Every row comes from one small tree of marks. Brackets hold a mark, then the marks that hang from it, in alphabetical order. Every link used is in the known rows. Which tree was each row made from?
Known rows:
[zope [safug [vevas rumov sike]]]: [  6.4  20.3   6.9 -11.3   9.0   8.8  11.4 -43.8  -8.6 -13.5  52.9  -3.0
 -26.3 -10.9 -40.2 -42.3  -5.0  19.5   1.2]
[sike rumov [safug vevas]]: [ -1.4 -14.3  10.9  -0.3  11.9  10.2  -5.4 -37.4 -26.8 -22.3   8.3  -9.5
  -5.5  12.9   0.0   1.4   1.3  11.7 -26.7]
[gobil [safug [vevas rumov]]]: [ 14.1  18.3  -9.6  13.8  19.9  15.2  15.3 -31.6 -34.9 -13.6  25.5 -11.8
 -38.1   0.2 -38.4 -12.3 -10.0  18.0   9.4]
[gobil [safug [vevas rumov] zope]]: [  4.7  28.4 -16.3  16.0  -2.9   4.7  29.0 -12.9 -18.7  -5.5  16.9 -22.3
 -22.8  18.9 -26.8 -11.3 -20.0   8.7  16.5]
[vevas [rumov sike] safug]: [-10.9 -24.7 -11.8 -34.1 -17.9   8.9  -7.2 -30.2 -27.0  -6.5  16.2   1.3
 -15.1 -26.3  13.7 -14.4  16.7   9.6 -44.2]
[vevas safug]: [-21.9 -11.9   5.6 -10.3  30.7   5.2  -0.6 -28.5 -36.5 -10.3  -4.9  -2.2
 -12.9   1.6  11.1  13.2  13.2  25.1 -44.3]
[rumov sike vevas]: [-10.0 -16.0 -11.7 -51.2  -3.2   1.6  -7.2 -17.6 -28.6 -15.6  22.4 -13.5
 -32.1 -27.0  18.5  14.5  16.2  15.2 -19.6]
[vevas rumov [safug zope] sike]: [ -2.0 -15.9 -14.3 -25.0 -45.8  -4.0   7.5 -22.9   8.5   5.1  12.8  -2.2
   1.7   3.7   9.2 -25.1   8.4   5.9 -31.2]
[sike rumov [safug zope] vevas]: [ 13.3 -20.8 -11.4 -37.3 -55.3 -27.1  -3.9 -19.6   9.7  -6.0   8.1 -11.5
  11.2  14.2  18.8   8.3   9.2  13.7 -21.7]
[sike rumov [safug zope]]: [-14.4 -17.0  -7.4 -18.9 -34.9 -16.9  -1.6 -14.5  -6.0  -6.6   4.6 -11.8
  13.4  22.5  23.6   8.1   3.5   9.8 -25.6]
[zope safug]: [-25.3  19.6   7.2 -16.0  40.3 -10.5  11.8 -26.1 -32.7 -12.6  30.7  -7.0
 -23.1  -4.2 -14.7   0.3   2.6  35.7  -8.7]
[safug [vevas [rumov sike]] zope]: [-16.0   9.1  -8.1  -7.6 -15.4   6.5  13.6 -13.1 -22.4 -12.2  18.9 -23.7
  -7.8   5.5  -3.7 -18.9 -15.6  -3.2  -9.3]
[zope [safug [vevas rumov]]]: [ -7.2  29.1  11.8  -0.3  37.1   4.7  14.3 -38.6 -32.8 -16.5  41.5  -7.2
 -22.3  -6.6 -35.6 -29.2 -13.5  24.0  -0.9]
[gobil [safug [vevas sike] zope]]: [  4.6  18.8 -13.3   6.7  -3.7   7.9  32.6 -11.4   2.2  -7.0  16.0 -28.1
 -31.1  25.6 -22.7   1.7 -10.7  10.1  18.4]
[safug vevas zope]: [-27.7  22.6  10.1  15.0  32.7   4.0  23.0 -11.3 -32.9 -16.2  -2.2 -27.9
  -6.2  35.5  -4.6   9.0 -21.4  10.2  -8.7]
[zope [safug vevas]]: [-24.1  32.0  18.6   4.1  60.3   5.8  20.4 -31.1 -37.2 -19.6  27.3 -16.2
 -26.6   6.0 -26.6  -3.5 -11.7  29.0  -4.1]
[sike [safug [vevas rumov] zope]]: [-11.0   3.1   7.5   8.5  -2.6  10.0  13.2 -27.6 -16.1  -8.4   6.3 -17.3
   5.0  34.8   7.5  -8.7 -16.1   4.9 -17.8]
[zope [safug [vevas [sike rumov]]]]: [  6.0  10.7   2.1 -20.2  -0.4  -1.8   6.4 -37.6  -3.9 -17.7  47.5  -6.9
 -21.5 -14.9 -34.7 -32.2   1.5  17.7  -0.2]
[safug zope]: [-30.0   9.3  -1.7  -3.6  13.0 -11.9  13.9  -6.7 -28.1  -8.9   1.3 -19.1
  -3.2  26.5   6.8  13.0  -7.2  17.7 -14.9]
[rumov [vevas sike]]: [  6.5 -16.7  -6.8 -44.8  -3.3   0.2  -8.0 -26.8 -12.0 -13.0  28.3  -5.7
 -31.2 -12.1   3.8   1.9  18.9  19.4 -14.7]
[vevas rumov]: [ -7.1  -1.6  -3.9  -9.6  10.9  -0.2  -5.7 -28.6 -39.8 -12.8  24.0   1.2
 -15.3  -4.0 -13.5 -13.6   1.4  19.9 -19.1]

Which tree is each row?
[ 10.9 -15.9 -19.3 -41.3 -47.9 -30.2  -0.8 -17.3   7.2  -2.3  -1.5 -10.5
   9.0  -2.9  12.5   1.1  11.3  13.8 -32.7] | [sike rumov [vevas [safug zope]]]
[-16.9  -8.7  -9.0 -36.6  -6.5 -10.0  11.5 -12.1 -11.9  -0.8  -5.3 -16.5
  -6.0   5.0  35.5  18.2   8.5  16.3 -33.5] | [rumov [vevas [safug zope]]]
[ -9.6  29.2  -9.9  18.7  22.8   4.9  35.7  -6.0 -21.8  -9.7   3.4 -31.6
 -26.9  28.9 -18.0  14.8 -18.8  14.2  14.4] | [gobil [safug vevas zope]]
[  2.2  16.8 -25.5  -4.0 -26.2   9.6  26.6  -8.1 -12.5  -6.2  24.0 -28.6
 -26.8   0.1 -16.6 -11.2 -14.2  -0.3  12.2] | [gobil [safug [vevas [rumov sike]] zope]]
[ -6.6 -33.7  -4.4 -54.3 -12.8   7.2 -11.9 -23.6 -18.2 -13.0  17.1 -13.1
 -24.5 -14.7  40.1  23.7  24.2  14.7 -31.8] | [rumov [sike safug] vevas]
[ -4.3  -0.5   0.0  -9.3   8.1  20.4  -0.8 -29.9 -38.9 -20.7  25.3 -11.3
 -24.9 -12.2 -15.9 -19.2  -5.3   4.3 -15.7] | [safug [vevas [rumov sike]]]
[ -2.9 -20.6  -7.5 -46.5 -44.3 -11.6   1.6 -11.3   7.0  -5.5   6.4 -21.3
  -3.0  10.5  34.0  21.4  11.5  11.1 -23.0] | [rumov [sike [safug zope] vevas]]
[-13.6  19.0   1.6  13.8   8.2   3.0  16.4 -20.0 -27.4 -11.9  11.9 -19.8
  -3.4  23.4 -14.3 -17.7 -22.4   5.7  -6.0] | [safug [vevas rumov] zope]
[-13.4  11.2   4.6   3.0   6.0   7.8  18.8 -16.0  -8.4 -12.7  10.0 -23.4
 -10.7  30.7  -9.8  -4.6 -12.5   6.2  -5.3] | [safug [vevas sike] zope]
[ 13.3 -11.1  -5.9 -31.2 -44.1 -16.9  -1.1 -24.4   4.9  -0.8  12.5  -8.8
   4.8  17.1  15.2  -2.5   3.1  14.6 -18.4] | [sike [safug zope] [vevas rumov]]
[  9.3  -5.9  -0.8 -11.6  -4.0   8.8  -4.1 -35.3 -15.2 -22.0  26.2  -7.8
 -19.2  -2.7 -24.6 -20.6   3.0   8.0 -11.8] | [safug [vevas [sike rumov]]]
[ -2.5 -23.9 -19.7 -33.2 -53.6 -13.9   0.7 -17.4  13.3   0.0  10.0  -6.6
   7.5   0.9  13.7 -14.2  14.6   5.4 -34.3] | [vevas [safug zope] [sike rumov]]
[ -3.7  -3.6  -6.4 -29.7 -12.6 -16.6   9.9 -15.4  -3.1  -1.2 -10.1 -13.6
  -0.7  12.1  18.1  15.6   6.5  20.6 -32.9] | [sike [vevas [safug zope]]]
[ -0.2   9.7  -2.6  -0.7 -19.6   7.0  11.6 -22.6  -5.9  -8.8  24.4 -16.0
  -6.8  18.0 -18.4 -30.3 -13.9   0.3  -2.7] | [safug [vevas rumov sike] zope]
[-16.0 -21.6 -10.7 -29.3 -49.0  -1.7   1.3 -14.3  -6.4  -2.0  18.2 -13.9
   3.0   8.6  29.0  -4.4   4.0   1.1 -26.6] | [vevas [rumov [sike [safug zope]]]]
[ -3.4 -19.7 -23.2 -47.8 -43.2 -22.2   0.0 -13.6  -0.7  -1.7   2.5 -11.1
   2.2 -11.6  31.0   3.4  12.2   8.4 -33.9] | [sike [rumov [vevas [safug zope]]]]
[-18.9 -19.9 -19.3 -55.6 -30.9  -5.7   8.4  -6.1  -5.5  -0.7   1.4 -21.8
 -12.0 -14.1  44.9  17.9  14.4   6.8 -35.6] | [rumov sike [vevas [safug zope]]]
[  0.6 -28.6 -12.6 -30.6 -59.9 -13.9  -2.9 -18.8  17.5  -4.1  17.2  -8.9
   9.6  18.2  20.0  -6.6  12.1   4.6 -22.9] | [vevas [sike rumov [safug zope]]]
[-17.4 -14.1  15.0  -8.0  21.2  27.5   1.4 -30.0 -30.3 -21.7   7.0 -18.9
 -19.4  11.3  14.0  17.0   3.2   8.2 -29.1] | [rumov [sike [safug vevas]]]
[-25.5  -5.1   7.3  -5.9  -3.2  14.0  15.4 -13.9 -12.7 -13.5  -0.9 -31.8
  -3.5  28.0  26.4  17.6  -8.7   1.9 -21.8] | [rumov [sike [safug vevas zope]]]
[  1.3 -19.7  -6.8 -21.3 -51.8  -3.1  -1.0 -24.7  11.1   0.6  23.0  -5.3
   3.2  20.5  15.5 -18.0   5.5   5.9 -19.0] | [vevas rumov [sike [safug zope]]]
[ 20.3 -14.6  -6.0 -34.6 -13.5  -5.1 -11.2 -38.5 -15.2  -5.5  11.0   6.5
 -12.6 -19.2  -1.9 -12.4  16.2  22.2 -37.6] | [sike [vevas rumov safug]]
[  7.6 -23.1  -5.5 -26.8 -20.9   8.9  -9.3 -39.6  -9.6  -3.0  21.7   9.4
 -12.2 -14.1  -1.8 -26.9  19.2  14.1 -37.5] | [vevas rumov safug sike]
